Every row comes from one small tree of marks. The marks that hang from a mark follow it in brackets, in the order of their numbers. Every link used is in the known rows. Which tree was each row made from?
In the rows, zero is written as 128.
Known rows:
q774{q267{q946{q549{q596}}}}: [121 148 141 127 175 165 137 132 135 155 127 146 130 130 172 144 134 148
 138 160 128 155 111]
q549{q596 q946{q146 q267{q774} q732{q141}}}: [140 156 180 104 117 225 111  86 103 151 110 147 160 119 139 144 162 216
 146  70 181 136 103]
q29{q267{q774 q946{q549 q732{q141}}} q596{q146}}: [152 218 181 178 200 114 146  53 133 142 133 164 149 146  99 129 172 148
  92 157 192 173 121]
q596{q146 q549{q946{q732}}}: [164 135 224 138 118 175 186 100 126 143 135 126 117  93  78 150 110 157
 166  96 138 125 138]
q549{q596 q946{q146 q732}}: [148 150 182 119  97 231 117 112 129 151 121 151 149 123 135 132 142 203
 160  76 151 129 106]
q549{q596{q146} q946{q267 q732}}: [159 152 207 135 102 227 137  84 108 151 119 141 141  95 123 134 153 196
 172  95 156 133 110]
q267{q946{q732}}: [140 149 111 130 171 141 142 138 134 129 118 134 150 146 121 132 125 158
 139 108 157 150 109]
q732{q141 q946{q267}}: [116 149  62 119 127 138 119  97  73 137 115 112 126 153 127 156 138 128
  99 102 185 141 109]
q146{q946{q267 q549{q596} q732{q141}}}: [110 168 115 105 159  94 101  90 101 121  98 115 133 161 102 176 154 216
 150  96 168 117 101]
q549{q946{q267}}: [136 133 151 137 120 182 124  97 126 137 138 141 142 114 129 156 137 156
 154  97 156 124 117]
q596{q146 q549{q946{q267{q774} q732}}}: [161 143 234 132 132 175 183  83 115 142 134 126 125  83  88 158 127 167
 166  98 152 133 138]
q267{q774 q946{q549}}: [129 153 126 118 232 143 142 132 134 136 137 138 160 144 153 162 118 164
 105 118 182 189 124]
q907{q29{q596} q774{q267{q946{q146 q549 q732}}}}: [157 189 161 190 138 164  94  91 113 146 145 189 126 154 155 117 157 178
 117 135 106 180 131]
q596{q549{q946{q146 q267{q774} q732{q141}}}}: [138 141 185 111 128 169 154  94 118 137 121 130 138 111 107 169 135 190
 152  76 174 131 125]
q29{q596{q549}}: [136 160 177 155 123 128 157 104 130 139 125 142 110 123 123 150 151 144
 111 149 151 153 129]
q774{q267{q946{q146 q549{q596} q732{q141}}}}: [120 161 138 107 167 166 118 118 132 153 114 151 140 142 157 141 142 171
 146 143 136 136 101]
q774{q267{q946{q146 q549 q732{q141}}}}: [120 161 131 107 173 151 115 116 137 149 117 151 141 147 147 143 139 163
 150 143 134 128 104]
q596{q146{q946{q267 q732}}}: [138 159 167 126 147 104 129  92 104 126 127 117 121 123  84 144 138 143
 157 122 118 100 124]
q907{q29}: [147 112 145 160 113 130 104 134 120 129 127 138 120 140 129 128 133 153
 125 102 106 148 142]
q946{q146 q267}: [105 157 154  93 113 155  68  74 112 121 137 145 152 108 153 161 152 163
 158 130 142 100 109]
q549{q596 q946{q146 q267 q732{q141}}}: [137 154 171 108  94 228 102  84 106 147 110 148 154 119 134 146 155 216
 159  73 174 120  96]
q946{q267{q774} q549{q596{q146}} q732{q141}}: [131 172 166  91 157 148 102  51  96 131  90 133 159 125 123 153 173 239
 151 116 198 144 108]
q907{q29 q774{q267}}: [154 142 149 183 118 152 109 118 101 139 146 161 114 135 152  97 140 142
 117 124  75 167 148]

Write each row's tree:
[131 145 124 127 171 139 147 136 129 152 111 138 131 142 139 122 141 134
 137 143 124 137 111]
q774{q267{q946{q732{q141}}}}
[120 160 113 112 180  67 124 107  95 122 100 107 134 162  87 157 160 172
 131  88 153 117 117]
q146{q946{q267{q774} q732{q141}}}
[129 173 134  90 213 167 117 113 121 140 113 146 174 156 145 156 132 211
 113  95 197 173 107]
q267{q774 q946{q146 q549{q596} q732{q141}}}
[149 128 180 135 119 163 177 122 137 137 124 125 124 114  98 155 122 173
 157  84 155 139 131]
q596{q549{q946{q732}}}
[103 161 129 115 163 108 102  98 108 123 125 119 127 143 132 189 143 192
 144 116 153 128 108]
q146{q946{q267 q549{q596}}}
[111 185 145  63 156 133  55  41 113 120 102 150 178 144 123 172 172 242
 162 103 197 109 102]
q946{q146 q267{q774} q549 q732{q141}}
[129 172 146 154 200 134 142 102 137 133 142 143 158 133 142 134 144 149
 101 133 181 185 123]
q29{q267{q774 q946{q549{q596}}}}
[157 127 221 140 121 182 186 103 123 145 147 126 111  86  92 158 100 138
 151 104 135 128 142]
q596{q146 q549{q946}}
[141 130 172 126 117 161 167 101 120 135 116 124 128 111  98 164 132 183
 156  82 171 133 124]
q596{q549{q946{q267 q732{q141}}}}
[133 149 136 131 171 143 148 138 136 151 117 141 132 135 146 122 145 135
 147 148 117 141 113]
q774{q267{q946{q732}}}
[111 186 132 100 144 186  88  82  97 142 138 138 149 132 178 182 152 185
 130 116 188 166 107]
q732{q946{q146 q267{q774} q549{q596}}}
[156 156 143 205 113 134 103  93 104 120 158 160 128 138 127  91 141 142
 105 109 105 172 150]
q907{q29{q267} q774}
[156 206 207 192 159 126 175  63 136 140 138 156 129 121  90 133 162 140
 117 157 173 164 122]
q29{q267{q946{q732}} q596{q146 q549}}
[159 150 199 126 125 218 145  82  94 155 110 136 145 104 118 133 154 195
 145  84 172 143 114]
q549{q596{q146} q946{q267{q774} q732{q141}}}
[142 155 213 124 161 107 177  93  99 130 125 105 112 103  77 169 132 162
 155 109 136 125 138]
q596{q146{q946{q267{q774} q732}} q549}
[163 165 187 200 158 119 142 104 127 138 128 155 130 145 116 133 168 170
 101 112 152 194 141]
q907{q29{q267{q774 q946{q732}} q596{q549}}}
[135 125 181 133 120 171 167 106 125 136 134 126 124  98 118 173 122 166
 152  95 160 141 129]
q596{q549{q946{q267}}}
[156 157 140 180 144 159 107 114 109 138 143 168 128 147 151 110 136 171
 129 117  97 179 137]
q907{q29 q774{q267{q946{q549 q732}}}}
[128 155 124  89 113 131  87  98 120 125 102 139 149 155  97 123 144 176
 146  94 145  88 109]
q946{q146 q732{q141}}
[129 155 104 105 164 150 113 123 124 130 117 142 157 155 119 140 120 166
 131  96 164 128 101]
q267{q946{q146 q732{q141}}}
